Every row comes from one small tree of marks. The marks that hang from a mark follow it in brackets, in alphabetical order. Every link used is in the known rows. Which tree was each row made from?
Known rows
E{J X{R{S}}}: 7.2 8.3 17.4 -48.2 21.4 -24.5 24.3 -23.7 42.3 -3.6 -7.2 15.9 12.2 1.4 -25.0 -23.0 -14.2 27.5 -7.5 -6.6
R{X{E}}: 2.7 -2.2 28.9 -52.4 11.7 6.4 6.6 -42.7 34.2 35.0 -8.4 -14.7 7.4 -0.6 -23.0 12.8 -0.5 -6.6 28.9 -26.0
J{R}: 10.0 2.6 12.1 -40.9 2.6 -0.3 18.2 -11.0 13.9 -20.9 5.0 -0.7 15.7 13.3 -12.6 -16.0 13.3 -4.9 -13.6 -3.2
J{N R}: 8.1 5.9 -4.7 -45.4 -12.1 -10.1 13.2 -14.5 16.8 -43.1 0.1 6.2 9.9 20.9 -27.7 -3.5 35.3 -9.5 -30.5 4.6
S{R{J}}: 7.1 0.9 13.4 17.6 1.8 2.0 9.0 -7.6 9.8 -1.3 -8.3 3.2 -4.4 -20.9 -17.0 -20.6 0.9 -9.8 -5.4 -15.8
S{R}: 4.6 8.1 5.5 -16.9 5.1 -23.6 16.0 1.6 4.6 -2.3 9.1 0.6 1.1 -4.7 -19.7 -3.7 -4.0 -3.7 -1.5 -8.2
R{X}: 1.0 -5.5 16.1 -46.9 27.0 3.0 8.8 -25.3 22.9 17.9 1.0 -15.7 5.3 -4.1 -19.7 12.5 -2.2 -3.8 11.8 -8.7
S{J{N} R{X{E}}}: 7.9 -2.6 7.0 -32.4 -12.6 -16.5 6.4 -33.3 13.5 -7.7 -29.0 2.9 4.9 -6.4 -48.5 18.4 4.6 -29.1 26.2 -29.6
N{J}: 1.7 7.0 -2.3 -16.8 1.2 3.6 0.4 9.9 23.8 -1.9 6.3 -15.7 0.0 -22.0 -14.3 -20.1 -9.1 -15.0 -22.2 -2.5
J{E N R}: -2.4 -0.9 2.1 -49.7 -10.5 2.2 -7.1 -9.8 35.8 -43.1 2.7 0.7 -7.6 23.0 -35.9 2.7 41.1 -9.3 -21.6 -0.6
R{J{N} S}: -6.3 -6.1 -4.2 20.2 2.9 -18.6 -0.3 -24.6 20.9 -17.2 -19.5 10.3 8.5 -18.2 -39.1 -30.1 19.3 -3.7 -18.3 -20.4
N{R{J S X{E}}}: 7.6 -10.2 12.3 21.7 22.7 28.5 2.3 -43.4 41.4 33.3 -17.7 10.8 11.9 -19.5 -28.1 -22.0 -5.9 -16.1 24.2 -66.5
R{J{E N} S X}: -15.1 -20.3 7.8 -5.6 24.3 9.4 -16.9 -34.3 45.8 -4.9 -18.4 3.7 -16.5 -14.9 -51.3 0.9 23.1 -1.5 7.1 -31.5
N{R{J S X}}: 6.1 -14.7 -2.0 27.8 38.3 26.5 4.0 -26.9 31.5 16.4 -8.1 9.1 9.4 -21.3 -23.7 -21.7 -7.6 -12.3 6.6 -48.5
S{J{E{X} R}}: 8.8 -5.7 38.6 -62.2 -4.5 11.0 9.3 10.9 36.7 -38.5 -32.2 -5.5 -6.2 -3.8 -24.2 -14.2 3.6 -10.0 6.6 8.6
J{E N R{S X}}: -7.8 -14.3 1.2 -54.4 23.5 -5.7 1.8 -26.9 38.1 -25.7 0.8 13.1 -7.2 19.0 -51.7 17.7 31.7 2.9 1.2 -27.4
S{J R}: 7.3 -2.6 5.4 -3.1 1.1 -22.5 8.4 4.0 -5.0 -19.7 -15.1 -2.9 14.8 -18.4 -23.1 -18.7 -17.7 -21.5 10.3 -12.0
J{R{X}}: 10.8 -5.0 16.5 -60.3 21.4 15.0 22.9 -27.2 20.1 -6.0 4.4 -2.2 8.1 14.9 -17.9 10.9 11.8 -3.9 3.0 -9.2
J{N R{X}}: 8.0 -1.8 0.0 -63.2 6.0 3.2 17.8 -30.8 22.6 -26.3 1.9 4.0 2.2 21.4 -33.4 22.8 34.6 -8.4 -14.6 -1.1
N{R{J X}}: 10.8 -9.1 4.1 14.6 22.0 48.0 -0.6 -25.9 35.8 13.2 -5.6 -6.9 1.8 -18.0 -13.2 -10.7 0.1 -23.0 -1.2 -27.9
E{X{R{J S}}}: 2.1 3.7 26.6 -19.8 23.7 -1.8 39.1 -18.6 36.6 1.0 -26.0 22.8 8.8 -9.7 -24.6 -34.1 -4.7 21.6 -5.2 -22.6

Which tree is each row?
-9.5 -10.3 -19.0 -17.9 30.8 1.3 -14.8 -15.7 48.4 -8.6 8.5 5.4 -7.3 4.4 -48.5 11.2 15.3 -9.3 2.9 -39.4
J{E N{R{S X}}}
-0.3 4.9 -30.9 8.6 9.7 -24.7 0.0 -6.9 23.7 -22.8 8.1 13.1 18.1 1.2 -34.6 -19.7 12.5 -12.9 -21.5 -27.2
J{N{R{S}}}
13.2 9.7 -9.7 -13.2 -3.1 -26.4 0.6 -7.0 45.1 -25.8 -5.2 12.7 -4.6 -10.1 -30.6 -14.8 5.6 1.1 -30.9 0.4
E{J{N{R{S}}} X}
5.1 -9.5 37.6 -16.2 6.8 32.5 1.2 -52.3 38.7 35.2 -24.9 -10.7 0.7 -18.4 -21.0 -2.8 4.1 -12.3 24.6 -33.6
R{J X{E}}
-6.6 -2.9 -19.8 -16.2 12.7 -33.6 15.1 -24.4 10.8 -37.8 -21.7 20.7 40.1 6.6 -48.8 -33.1 0.7 -6.5 -5.2 -31.1
X{R{S{J{N}}}}
1.4 0.3 4.4 -35.4 -1.6 26.2 -10.0 13.3 40.1 -26.4 9.6 -8.1 -14.1 -0.5 -21.8 -16.0 9.3 -13.6 -22.1 -8.7
N{J{E R}}
1.2 -17.4 11.8 7.8 24.7 59.2 -21.4 -20.3 55.6 10.8 -5.5 -12.4 -15.6 -15.5 -20.2 -6.2 5.0 -23.0 9.9 -32.4
N{R{J{E} X}}
5.9 7.0 6.4 -27.8 -30.2 -16.4 -20.6 -46.2 41.1 -5.4 -9.3 -9.7 5.3 -0.4 -29.7 -7.6 19.4 -12.0 -10.3 -3.3
X{E{J{N}}}
-0.2 4.3 1.5 -45.3 7.5 -36.7 33.0 -10.5 23.6 -38.1 -35.1 22.5 23.3 1.6 -46.0 -21.8 -0.4 4.3 -6.4 -12.2
E{X{R{S{J{N}}}}}
-5.0 -13.7 0.9 0.6 21.3 -3.7 3.8 -40.0 26.1 -1.4 -19.1 8.2 0.5 -17.7 -44.5 -3.4 17.4 -4.0 -2.9 -27.1
R{J{N} S X}
-5.4 -1.2 -6.7 -21.5 -2.6 -30.3 11.9 -43.3 22.3 -20.7 -32.8 22.5 43.2 7.8 -51.8 -33.1 2.2 -9.1 12.6 -49.3
X{E R{S{J{N}}}}
13.4 2.4 16.6 -55.8 0.1 30.8 13.4 -26.2 36.8 9.4 -2.4 -3.4 -1.3 0.8 -22.2 4.2 4.4 -17.6 1.7 -29.4
N{J{R{X{E}}}}
-4.1 6.1 10.9 -32.1 19.0 -20.8 23.8 -42.4 29.7 18.9 -4.6 19.4 36.8 15.6 -31.9 -28.4 -6.7 12.7 19.2 -53.9
X{E R{S}}
7.3 -7.1 17.7 -1.3 19.0 16.2 14.0 -23.1 16.2 13.2 -8.4 1.6 -12.2 -20.6 -23.3 5.6 -0.7 -8.4 9.8 -22.2
S{R{J X}}
-6.6 -20.2 30.0 -16.4 24.1 42.4 -16.7 -29.7 47.9 14.9 -13.6 -17.9 -18.2 -18.6 -24.9 2.4 7.5 -8.7 16.5 -19.2
R{J{E} X}
-5.0 -14.1 1.7 -31.9 5.3 -5.7 -13.6 -10.6 22.8 -27.2 -17.5 -4.3 -16.8 -7.4 -53.1 24.4 9.2 -23.8 16.4 -16.0
S{J{E N} R{X}}
13.2 13.2 23.0 -60.9 6.8 -2.7 20.1 -22.8 45.8 -5.7 -6.0 -0.4 3.8 4.5 -13.4 -12.6 -7.4 17.6 -14.5 12.4
E{J X{R}}
12.1 6.4 -26.0 1.7 -13.6 -0.5 -22.4 -20.1 37.3 -29.2 9.3 -5.2 4.7 -0.2 -21.6 -15.6 14.7 -23.4 -35.6 1.9
E{J{N{R}}}
13.4 -6.6 18.6 8.6 7.2 50.3 -2.8 -42.8 46.6 30.4 -17.2 -4.6 4.7 -15.5 -16.3 -10.9 0.9 -26.7 16.4 -46.7
N{R{J X{E}}}
4.7 11.2 0.7 -51.3 5.0 -35.6 20.0 -28.9 43.9 -24.4 -10.3 22.4 7.1 8.6 -39.2 -12.7 8.7 22.8 -24.5 1.5
E{J{N} X{R{S}}}
9.7 1.8 1.6 -28.7 -19.7 -27.1 -2.6 -48.1 32.7 -25.8 -8.4 20.3 16.2 14.0 -40.9 -19.2 25.6 -1.0 -10.5 -24.9
X{E{J{N R{S}}}}
0.5 -1.8 33.2 -63.2 14.9 -11.4 20.0 7.0 41.9 -19.6 -8.9 12.0 -10.9 5.5 -31.2 -9.8 9.9 19.5 2.6 -6.8
J{E{X} R{S}}
0.1 7.1 -6.6 -29.3 -4.5 -28.8 0.4 -59.3 41.3 -8.0 -6.6 21.0 26.8 16.0 -44.5 -23.9 11.2 8.4 -6.1 -38.0
X{E{J{N}} R{S}}
